Each row was made from one walk, in order. Every step used is in the known rows, and no mark comes twice. Write each row's walk.
Known rows
h > z > v: [ -6 -29  -3  19 -17  -7  -9 -17 -15  18  -6 -27   4 -10  16  19   1   3
   0   2 -12  -5 -23  -4  17 -16  12 -12  -9 -11  12   3   0 -17  21]
x > u > h > z > a > n > v: [-28  -8 -16  56 -11   7   8 -23 -20  16  -9 -21  28 -19  28  15 -10   4
 -16 -13   9   4  -8  10   2  -8  29  -9  -5  -4  26  -4  10 -10  31]
v > z > x > u > h > n: [-12  -7 -12  37  -8  23 -15   1  -6  28   1 -11  15  -9  35 -22   2   4
  -8  -5   7   2 -19  -3   4 -10  30  -9  -7 -18  23   3  11 -13  32]
n > p > d: [ -8 -12  -1   4 -26  -5  -4 -21 -11  10   5 -18   4  -8  14  12   5   2
  -3  14 -21   6 -13   2  24 -10  27 -13 -17  -4  17  -2  19 -10  22]
p > u > h > z > a: [-16 -30  -6   4  -5 -22  -3 -28 -14  17 -10 -16  13  -4  27  12  -9   6
  -8  -5  -3  -8 -22   2  15 -15  -3 -17  -8  -3  27  -1  23 -12  29]
v > n > x: [  0  -8  -6  29 -21 -16 -10   1 -12  12  -5 -22   6  -7  24   2   2  24
 -12  11 -18  -5 -13   6  16 -11 -10 -16 -15  -9  17   2  -8 -13  23]
n > v > z > a: [-17 -15  -7  30 -13   5   3  -8 -12  16  -9 -14   9 -10   9   6  -5   1
  -5  -1 -15   7 -24   2  15 -16   7  -9  -3  -4  28   8   0   1  30]
p > u > v: [ -5 -20  -6 -14 -15 -29  -7 -14 -16   5  -5 -21  13  -3  13  -1  -7   0
   0   6 -17  -7 -13  -4  14 -18  -5 -17  -7 -15  15  -2   5 -21  20]
d > k: [  3 -22   2   0 -26 -29 -12 -10 -16   7  -8 -27   2   0  13   6   2  11
  10   7 -17  -1  -7 -17  22 -16 -12   1 -14  -5  13   5   4 -24  21]
h > u > v > n > p > d > k: [ -2 -22   6  11 -29 -36   4 -35 -21   5  -1 -14   8  -4  17  18   4  -6
  -2   7 -22  -4 -22  13   3  -6  13 -19 -16  -1   7 -15   0 -22  23]
h > n > v > z > x > u: [-14  -3 -12  36 -15  28 -14   5  -8  14   2 -19  12 -12  24 -10  -1   3
  -5 -12 -13   9 -20  -1   3 -10  31  -9  -6 -18  23   4  -2  -8  30]
x > u > v > n > a > z > p: [-12  -1 -12  44  -8  -2   3 -18 -22   9   2  -4  48 -22  17  -5 -10   3
 -21   2 -13   8  -9  15  -7   0  10 -14  -3  -3  22  -4   4 -19  27]
u > h > n > v > z > a: [-19 -11 -11  53 -10  24  -4 -12  -8  25  -9  -7  12 -14  21   7  -3  -7
 -11  -4   0   2 -25  12  11 -16  14 -13  -1 -13  23   6   8  -3  32]
v > z: [ -6 -15  -3  14 -14   2  -3  -1  -7  19  -5 -21   2  -5  17 -10   0   8
  -1  10 -10   4 -19 -10  21 -15   2  -6 -10  -6  17   7   6 -11  26]
u > h: [ -5 -15  -7  14 -17  -7 -11  -7 -13  22  -6 -21   7  -5  21   3   2   2
  -3  13   5  -5  -6  -4  21 -13   2  -8 -11 -10  15   2  11 -19  22]
x > u: [-10 -13  -7  17 -20 -13 -13   2 -17  12   0 -24  16  -7  19  -8   1  16
   0   1  -3  -2   2 -17  14 -13   1  -2 -13  -7  24   5  11 -21  20]
x > u > v: [ -8 -12 -10  11 -19 -14 -13  -4 -21  10  -1 -20  22  -7  12  -4  -2   3
  -5   3   0  -6   1  -9   4 -13  15  -8 -10 -15  20  -1   4 -24  17]
a > n: [ -5  -5  -6  24 -16  -6   8 -13 -13  16  -5 -26  11 -11  24   2  -5  13
  -1   4 -14   6  -5  -6  22 -14  -6  -5 -11  -8   8   5   6 -19  25]
p > d > k: [ -2 -27   5 -13 -28 -21   0 -20 -13   6  -5 -18   4   0  10   7   2   2
  11   7 -20   4  -6 -16  22 -13  13  -4 -14   2   8   1  13 -25  20]
z > h > u > v > n: [  0 -13  -6  35 -17 -15   8 -25 -14  21 -10 -14   1  -6  28   7  -4   0
 -10  -6  -7 -14 -21  11   0 -12 -11 -19 -10 -11   3  -3 -14 -19  21]
x > u > v > z: [-13 -13  -9  19 -14  -2  -7   1 -16  14  -2 -17  20  -7  14 -19  -2   0
  -7   6   1   0 -13  -7   3 -13  26  -8  -6 -12  22   0   4 -15  23]
a > z > x > u: [ -8  -4  -6  -4 -17  -1  -4   0 -15  16   4 -24  29 -10  23 -10  -5  13
  -5   1 -13   3 -12 -12   7  -6   5  -3  -9  -2  19   3   4 -18  27]
v > n > x > u > h > z > p: [-10 -11 -17  58 -15   2 -16 -16 -13  18  -2 -14  18 -12  36   6   5  23
 -29   7  -1  -9 -11  16   2   1  49 -21 -12  -5  32 -10   1 -14  25]
x > u > h: [-12 -14 -10  22 -20  -9 -14   1 -19  19  -3 -21  20  -8  23  -9   3   8
  -4   7  12  -5   1  -9  12 -12  10  -5 -11  -9  25   1  15 -21  22]
u > v > z > a > n: [-13  -9  -8  36  -3   0  18 -22 -12  22  -8  -5  20 -14  19  -2 -11  -1
 -11  -2  -9   9 -23   5   6 -16  13 -11   0 -10  13   5   0  -7  33]
z > x > u > v > n: [ -4 -11 -12  27 -12 -23  -5   3 -19  15  -2 -15  21  -6  20 -11  -1   7
  -7  -3  -5   2  -8   0  -5  -9  10 -17 -10 -17  20  -3 -11 -24  26]
n > x: [  1  -6  -7   1 -22  -3 -20  -5 -11  11  -2 -24   4  -6  21   7   1  17
  -8  12 -19  -7 -10  -1  21 -12   8  -9 -14 -10  17   4  -2 -10  20]
a > z > p: [ -3  -8  -5  15 -18   5   0 -20  -9  17   2 -16  17 -12  15   7  -3  10
 -11  13 -25  -1 -12  -5  20  -6  13  -7  -6   1  16   3   7 -17  23]
u > v > n > p > d: [ -7 -14  -3  26 -22 -18   6 -21 -15   8   0 -12  13 -10  11  11   4  -6
 -11  15 -17   6 -18  16   9  -8  22 -25 -14 -10  13  -9   6 -17  22]
v > z > p > n: [ -4 -20  -8  26 -10   4  -5 -15   0  14   1  -6   8  -9  13  -9  -1  18
 -12   9 -24   2 -22  -1  18 -10  25 -10  -7   2  26   5  17 -11  28]
a > u: [ -2 -11  -4  -2 -18 -10   6 -12 -17  13  -4 -18  18  -9  22   2  -7  17
  -5  10 -11   1  -3  -8  22 -11  -6 -10 -12  -1  10   5   4 -18  24]

Which walk is each row?
[ -4   0  -3  12  -4  -4   7  -8 -14  14  -2 -18  28 -14  24  -2  -9   7
  -8  -1 -22  17 -24  10   8  -4 -30 -12 -11  -1  11   3  -2 -14  34] => v > n > a > z > x
[ -7  -5  -7  32 -24  12 -15  -7  -9  10  -3 -26   4 -11  14  16  -1   2
  -2  -2 -17  -1  -8  -1  19 -15   0 -11 -10 -18  13   3   2 -18  19] => h > n > v
[  0   0  -6  52 -23  14 -14 -26  -2  16   0 -19  -6 -13  31  14   4   8
  -9  -1 -17  -1 -22   8  19 -16   5 -10 -12 -20  11   7  12  -7  22] => z > h > n > p
[ -4  -3 -13   3 -22  -6 -24  -4 -19   6   1 -19  23  -8  17   0   0  10
 -14   8  -7 -11  -3   2   2 -10  31 -12 -10 -16  21  -3  -6 -15  17] => n > x > u > v
[-13   2 -11  -1  -7  13  -8  -8 -20  17   3 -16  44 -16  28  -9  -8  -2
 -10  -2   2  10 -14   7   2  -2   7  -4  -7  -1  20   1  13 -12  33] => n > a > z > x > u > h
[-17  -7 -12  42 -16  32  23 -27  -3  15  -1  -7  11 -18  17   2  -5  -6
 -10   4 -29  20 -18   9  16  -5  65 -15  -3   0  13  -3   2  -3  30] => a > n > v > z > p > d
[ -9   5 -12  29 -22   0  -6  -6 -16  10   1 -24  24 -16  34  -6  -4  26
 -12   2 -13   0   0  -1  11  -8  19  -5 -12  -8  18   2   0 -11  25] => a > n > x > u
[ -1  -3  -3  35 -23   3 -20 -16  -8  12   4 -22   3 -12  24  13   6  12
  -5   7 -19  -1 -15   2  22 -15   0 -10 -14 -18  16   3  16 -13  22] => h > n > p
[ -7  -1  -2  -1 -12   5  -1 -14 -16  10  -1 -23  29 -15  17   4 -10   3
  -6   6 -16   9 -14   1  18  -9 -23  -3 -10   2  11   6  13 -14  26] => n > a > z
[-13 -37  -5   8 -12 -20  -6 -22 -16  18  -9 -25  11  -9  24  11  -4  -2
  -1   2  -5 -10 -30   6  16 -16   8 -20  -6 -12  17  -3  10 -15  26] => p > u > h > z > v
[-11  -7 -13  42 -21 -15 -14   7 -17  18  -4 -19  23 -11  32 -11   4  21
 -18  10   6  -8  -5  10   5  -6   6 -14 -12  -9  27  -3   0 -15  25] => v > n > x > u > h
[  1 -26   0   5 -26 -12  -3 -32  -9   8  -1  -7   2  -3  10  11   4   3
   6   9 -29   4  -6 -11  22  -9  42  -6 -10   3  14  -1  11 -22  20] => z > p > d > k
[ -2 -15  -6  28 -15 -26   0  -5 -17  14  -9 -18  11  -5  12   1  -1   4
  -7   9  -8  -2 -10   3   8 -13 -11 -18 -10 -15  11  -2  -7 -26  20] => u > v > n
[ -2   0 -10 -19   3  18   8 -18 -16  12  -1  -3  31 -14  23  -7 -14  -6
 -11   1 -12  19 -26  14   1  -6  23 -18  -4  -8   8   2 -10  -2  35] => n > a > u > v > z > x
[ -7  10 -10   6  -6  22 -13 -16 -17   9   7 -11  44 -18  24  -2 -12  -5
 -12 -12 -11   8 -15   7  -8  -5  10 -10  -4 -16  11   1   6 -19  27] => h > n > a > z > x > u > v
[ -4  -2  -2  38 -21  -9  15 -33 -15  18  -3 -19  15 -15  30  13  -5  -2
 -22   5 -16  -9 -37  26  -2  -5 -10 -20  -8  -4   3  -8  -7 -10  27] => a > z > h > u > v > n > p
[-10 -29  -6  22 -15  -3  -9 -18 -15  25  -8 -24   6 -11  20  18   2  -5
  -4   6   3  -8 -24   4  15 -14  21 -14  -7 -12  13  -1   4 -18  24] => u > h > z > v
[ -1 -13 -10  -9  -6   6   3 -23 -14  21  -5 -19  15  -6  34  11  -6   8
 -13   4   3   2 -17   4  12  -3  27 -18 -12  -3  10  -5   0 -16  31] => a > u > h > z > x
[-10  -3 -10  27  -8  24   1 -21  -8  25  -4   5  27 -17  39  -1  -7  17
 -26   5  -2  -5 -25  19  11 -10  20 -19  -2  -6  17   7   6   3  36] => v > z > a > u > h > n > x
[ -1 -18   3   8 -26 -36  20 -31 -23   0  -4  -8  26 -11  16  10  -2   3
  -9  17 -20  10 -16  15   7  -4  19 -22 -13   1   4 -11   0 -20  27] => a > u > v > n > p > d > k
[-18  -8 -16  24 -13  19  -9   7 -14  21  -3 -21  18  -9  21 -15   0  -5
  -7   0   4   8 -20   4   3  -7  43 -10  -5 -10  28  -2  -4  -4  33] => n > v > z > x > u > h
[-18 -17  -9  24  -8  -6  -2  -7 -18  17  -5  -4  26  -9  15 -12  -6   0
  -9  -2   0   0 -16  -4  -1 -15  18  -8  -1  -9  30   5   6 -10  28] => x > u > v > z > a
[ -9  -6 -15  25 -14   9 -11 -12  -3   6  -2  -8  20 -12  23 -20  -6  13
 -27   2  -9  -8 -26  14  -5 -11  37 -13  -5  -8  19   2   2  -4  25] => p > n > x > u > v > z > h
[ -8 -11 -13   9 -15  -3 -16   0 -16  23   0 -18  18  -6  28 -10   2   6
  -3   1   6   0  -5  -6   7  -9  23  -6 -11 -11  25   0   6 -17  27] => z > x > u > h
[ -1   5 -10  -1   3  32   2 -22 -11  13   1   1  30 -16  29  -5 -13  -5
 -13  -6 -13  16 -26  17   0  -7  19 -20  -4 -15   3   3  -4  -6  34] => h > n > a > u > v > z > x
[ -9 -17  -9  45 -25 -21 -14   6 -20  15  -3 -18  23 -17  25  -5   4  23
 -10   5 -15  -7 -16   7   4 -11   5 -14  -8 -13  23   4 -13 -11  25] => z > v > n > x > u
[  3  -3  -9  10 -16 -17   6 -10 -20   9  -6 -11  28 -12  24   3  -7  18
 -23  16 -14  -5 -12  18   5  -6   4 -26 -10  -9   7  -4 -19 -15  24] => a > u > v > n > x
